Known rows, with every step that occurs
bovit > bogom > suzizo > bokomu > dumom > zaliz: [-64.0  41.6 -27.3  48.7 -25.7 -31.3 -27.5  29.5  15.7 -29.2   2.7  16.8
  16.2  25.4   1.2 -16.4  23.5  -1.7  38.2  64.1 -30.7 -12.8]
bogom > suzizo > bokomu > dumom > zaliz: [-63.3  34.2 -25.9  48.4 -28.2 -33.9 -31.3  21.5  14.1 -28.8   2.5  21.4
  15.8  19.5   1.4 -20.3  29.8   5.3  33.3  65.6 -22.3 -12.3]
dumom > bogom > suzizo > bokomu > bovit: [-54.7  29.8 -39.9  53.9 -24.6 -15.9 -19.8  20.9  24.5 -25.8 -17.9  13.6
  14.7  17.2  -7.5  -0.4  51.4  -2.4  40.6  74.1 -17.1  -2.5]
dumom > bogom: [-21.2  23.6 -12.0  26.4 -23.2 -12.6 -30.8  23.4  22.1 -19.2 -11.6  15.4
   7.3  25.6  11.9   4.1  49.5 -16.1  40.9  47.8 -21.6 -10.1]
bokomu > suzizo: [-46.6  20.2 -15.9   9.2 -13.3 -13.5 -14.5  -1.2  13.6 -15.8  -5.8  15.7
  -3.4   9.9   2.2  -6.1  28.5  -6.2  33.4  36.0 -16.4  -8.6]
kofisez > dumom > bogom > suzizo > bokomu > bovit: [-59.7  31.3 -39.7  59.0 -23.6 -23.8 -26.0  14.3  29.0 -26.6 -12.6   5.5
  16.7  14.3   5.0  -8.3  51.5   5.5  41.8  74.6 -20.7  -6.3]
zaliz > dumom > mago: [-27.6  30.1 -39.0  31.6 -23.4 -11.5  -8.6  29.6  18.7 -20.8  -7.6  26.8
  16.0  27.7 -17.9  -7.6  15.4  -9.8  41.7  36.7 -26.4  -9.6]
bokomu > bovit > bogom: [-30.3  44.2 -33.9  32.7 -10.8 -14.2  31.6  30.3  23.2 -16.6 -14.6  13.7
   8.3  30.0   4.0  12.7  20.9 -14.6  36.8  43.9 -21.4 -11.2]
bogom > dumom > zaliz: [-41.8  42.3   2.1  52.0 -20.6 -26.7   9.5  30.0  21.5 -21.5 -12.4  13.3
  10.3  21.4  -8.4  -6.0  22.5  -9.0  37.0  60.2  -8.8 -20.3]
kofisez > dumom: [-30.2  27.0 -11.7  27.2 -16.0 -26.3   6.1   7.3  25.4 -19.3   1.6   7.7
  12.3  16.0  29.5 -18.1  27.3  18.6  31.3  35.5 -15.2 -18.5]
dumom > zaliz: [-33.2  35.2  -5.9  35.6 -21.9 -25.4   6.1  29.6  15.2 -15.9  -9.1  32.9
   7.3  23.5  -2.4   2.4  29.3   7.9  30.1  53.6 -11.3 -14.5]
zaliz > dumom > bogom > suzizo: [-48.8  32.8 -22.8  45.4 -26.7  -9.0 -63.2  33.9  23.6 -15.0  -9.2 -14.9
   5.7  21.0 -36.8  -6.1  27.2 -25.1  44.0  48.2 -12.3 -11.2]
bokomu > bovit > bogom > dumom > zaliz: [-49.0  54.9 -10.6  61.0 -16.2 -28.2  17.1  37.8  25.3 -21.4 -14.9   8.6
  10.0  28.2  -8.9   2.5  19.4 -19.2  43.0  66.9 -18.5 -19.8]
kofisez > dumom > bogom > suzizo > bokomu > bovit > zifim: [-58.9  42.4 -29.3  65.3 -27.1 -28.2 -38.0  24.2  30.1  -5.2 -16.9  -4.2
  12.2  10.4  25.8 -16.9  40.6  -6.1  47.1  72.3 -27.1   2.2]
suzizo > bokomu > dumom: [-39.3  23.2 -35.3  28.8 -21.5 -25.9  -6.5  -0.5  14.5 -29.0   3.9  22.8
  24.2  15.4  35.4 -30.8  34.7  -1.8  29.8  45.0 -25.6  -8.8]
zaliz > dumom: [-24.4  37.9 -22.2  35.3 -15.7 -17.4   2.0  15.2  16.8  -3.5  -6.7   9.4
  15.5  16.7  -0.6 -20.6  16.6 -20.0  29.6  26.5 -10.0 -13.8]
bovit > zifim > dumom: [-42.3  33.7 -11.9  47.7 -28.0 -19.0   9.8  12.5  22.9   4.7   0.7  11.7
  10.6  26.5  13.9 -25.8  24.1 -32.4  41.8  20.7 -15.7   4.0]
bogom > suzizo > bokomu > dumom: [-54.9  22.7 -39.1  34.5 -25.9 -20.5 -28.4   7.1  15.8 -32.5   4.1   8.1
  20.4  15.2   9.1 -29.1  27.7  -0.3  32.3  50.3 -19.9  -8.6]
suzizo > bokomu > bovit: [-35.9  30.7 -38.1  44.5 -18.1 -19.4  27.8   8.9  20.4 -20.9 -17.8  32.3
  19.8  15.1  18.3  -3.7  45.8   6.0  30.7  61.1 -13.8  -3.6]
bogom > suzizo > bokomu > bovit > zifim: [-51.8  41.7 -30.2  57.5 -25.5 -19.8  -6.3  26.2  23.8  -2.3 -21.5   6.7
  11.7  10.4  11.5 -10.5  28.1  -5.3  39.5  63.8 -14.8   5.3]
bovit > bokomu: [-15.7  38.4 -26.3  25.6 -19.6  -4.2  19.0  33.5  16.0 -12.3  -4.3  14.5
   7.3  26.1  -2.4 -10.9  27.3   0.4  16.1  27.1 -17.7 -11.8]
zifim > suzizo: [-11.6  18.9 -26.8  21.6 -23.6 -15.0   6.1  31.4  14.6 -10.9  -6.8  20.8
  -3.2  27.7   8.6   1.0  30.4  -1.3  44.6  21.0   5.0  -7.1]
bovit > bogom: [-19.2  39.2 -14.2  19.5 -13.3  -5.6  25.9  32.9  20.4 -17.1  -9.7  12.0
  10.9  33.0   9.4   6.3  16.2 -12.4  36.4  29.7 -21.6 -11.9]
bogom > suzizo: [-42.6  23.8 -17.3  29.3 -24.1  -4.3 -15.3  28.6  20.0 -21.2  -9.6  -1.8
   4.2  20.4 -38.6   2.2  15.4   2.8  33.2  42.9   2.4 -10.8]

Rows
[-67.2  37.6 -31.0  68.5 -31.3 -21.5  -1.4  14.5  25.9  -0.2  -4.4   5.4
  14.6  22.4  -0.7 -25.2  32.1 -29.4  46.2  41.8 -17.3   9.5] : bogom > suzizo > bokomu > bovit > zifim > dumom
[-37.8  22.0 -30.0  34.0 -26.4 -23.8 -50.7   9.8  20.0 -29.6  -0.9  15.9
  18.8  20.7  35.9 -19.7  55.6 -18.4  41.9  57.2 -36.8  -8.0] : suzizo > bokomu > dumom > bogom
[-39.5  48.5 -20.7  55.6 -12.9 -12.9  32.7  24.2  29.3 -27.2 -18.6  -3.3
  21.3  24.6   7.5  -7.4  25.7 -28.5  45.7  56.4 -20.6 -14.4] : suzizo > bokomu > bovit > bogom > dumom
[-53.3  41.4 -29.6  61.4 -28.4 -20.8 -30.3  28.8  26.3  -4.1 -22.7   3.3
  10.5  12.8  15.1  -7.4  39.7 -14.1  46.0  70.8 -22.9   5.5] : dumom > bogom > suzizo > bokomu > bovit > zifim
[-55.8  30.3 -40.1  35.3 -23.6 -18.2 -25.5  14.5  17.2 -32.6   4.5   3.4
  21.0  21.7   8.2 -25.4  21.9  -8.5  36.7  47.3 -28.7  -9.1] : bovit > bogom > suzizo > bokomu > dumom
[-30.9  41.2 -41.8  41.1 -16.1 -13.6  27.0  33.3  21.3 -18.3 -14.3  19.4
  13.6  32.2  19.4   5.3  34.0 -10.5  46.6  44.2 -23.4  -3.8] : zifim > suzizo > bokomu > bovit > bogom
[-75.9  46.2 -21.1  77.2 -34.0 -32.2 -12.6  28.7  22.4  -4.2  -4.6  18.0
  12.9  25.2  -7.8 -19.0  31.9 -17.0  45.0  62.0 -21.0   2.9] : bogom > suzizo > bokomu > bovit > zifim > dumom > zaliz
[-55.3  30.0 -37.9  38.4 -29.6 -13.0 -71.2  34.1  21.7 -26.2   2.4 -15.2
   0.6  25.2 -29.8 -12.2  30.6 -18.8  36.7  51.9 -22.7 -13.0] : bovit > bokomu > dumom > bogom > suzizo
[-45.1  43.4 -31.5  39.8 -23.4 -34.8 -15.3  29.0  12.2 -19.1   7.3  23.4
   5.7  24.2   2.4 -20.1  24.9  -0.3  21.7  50.6 -27.7 -18.0] : bovit > bokomu > dumom > zaliz
[-56.5  48.2 -34.7  69.7 -26.9 -23.7 -37.8  28.7  25.4   2.7 -20.6  -3.5
  13.9  10.6  11.4 -16.9  35.0 -26.1  46.0  66.5 -24.8   4.7] : zaliz > dumom > bogom > suzizo > bokomu > bovit > zifim
[-63.8  30.4 -42.3  63.1 -28.2 -18.0 -18.5  17.2  26.2 -22.6 -10.8  12.2
  16.4  22.2 -10.1  -8.5  54.3 -15.7  44.8  65.2 -19.0   1.0] : zifim > dumom > bogom > suzizo > bokomu > bovit
[-57.2  36.9 -45.6  62.4 -23.4 -19.2 -25.3  21.0  23.8 -19.3 -16.2   6.4
  18.1  15.2  -9.2  -9.7  45.6 -13.6  40.8  69.3 -18.7  -4.3] : zaliz > dumom > bogom > suzizo > bokomu > bovit
[-67.6  32.8 -28.9  61.4 -33.5 -16.4 -54.8  29.8  29.1  -9.4  -7.3 -13.3
   1.7  25.5 -30.7  -6.1  36.1 -34.7  52.3  54.1 -15.8   0.8] : bokomu > bovit > zifim > dumom > bogom > suzizo
[-43.1  24.5 -18.1  37.6 -26.9  -2.5  -7.4  21.3  18.9 -26.9 -12.1  12.6
  22.5  17.4  -8.0 -12.0  33.9  11.0  34.6  51.5 -10.3  -2.9] : bogom > suzizo > bokomu
[-44.9  23.4 -18.1  42.2 -30.4  -3.2 -37.0  26.5  21.7 -28.5 -13.1   8.1
  21.6  20.2  -2.9  -8.9  48.9  -2.3  42.4  60.8 -20.1  -2.0] : dumom > bogom > suzizo > bokomu
[-44.8  31.4 -26.7  14.4 -14.4  -8.0 -14.5  12.4  12.6 -12.5  -0.8  10.0
  -5.8  14.2  -3.6 -14.1  28.5  -8.6  24.5  31.2 -25.9  -8.9] : bovit > bokomu > suzizo
[-39.4  25.6 -35.6  41.7 -31.3 -29.0 -64.9  21.9  19.6 -16.4  -1.6   9.4
  10.9  21.2  47.3 -23.3  52.7 -26.2  53.6  50.7 -34.9  -1.1] : bovit > zifim > suzizo > bokomu > dumom > bogom
[-36.5  19.8 -38.2  35.0 -29.5 -25.6 -57.4  17.5  18.4 -26.7   1.1  14.9
  13.0  24.9  37.8 -19.5  58.3 -19.5  50.3  49.5 -30.9  -6.3] : zifim > suzizo > bokomu > dumom > bogom
[-56.2  22.7 -31.2  35.4 -28.6 -16.7 -71.9  26.8  22.4 -27.8  -0.6 -11.4
   2.3  22.4 -26.1  -6.3  31.9 -16.7  43.0  55.6 -16.7 -12.5] : bokomu > dumom > bogom > suzizo
[-39.0  20.9 -55.0  33.5 -33.4 -22.3 -31.3  27.8  16.5 -28.8   0.0  31.1
  15.3  27.0  20.7 -19.9  26.8  -1.8  53.6  47.3 -36.8   0.9] : bovit > zifim > suzizo > bokomu > dumom > mago
[-52.6  25.1 -53.5  30.8 -29.4 -12.4 -29.9  29.5  19.4 -44.6   1.4  20.4
  20.9  32.9  -9.9 -10.9  19.1  -1.9  48.1  54.5 -43.1  -6.5] : bovit > bogom > suzizo > bokomu > dumom > mago
[-27.4  34.2 -19.4  39.9 -21.6 -16.9 -43.3  22.6  21.8  -8.6  -9.5   6.0
  12.0  22.5   8.2 -10.4  42.1 -33.4  41.8  40.9 -24.8 -12.0] : zaliz > dumom > bogom
[-51.5  37.6 -28.5  51.2 -30.0 -42.0 -27.5  26.4  12.7 -13.4   1.3  27.6
  11.1  20.3  34.0 -25.5  31.6  -1.7  42.8  57.1 -25.0  -5.5] : bovit > zifim > suzizo > bokomu > dumom > zaliz
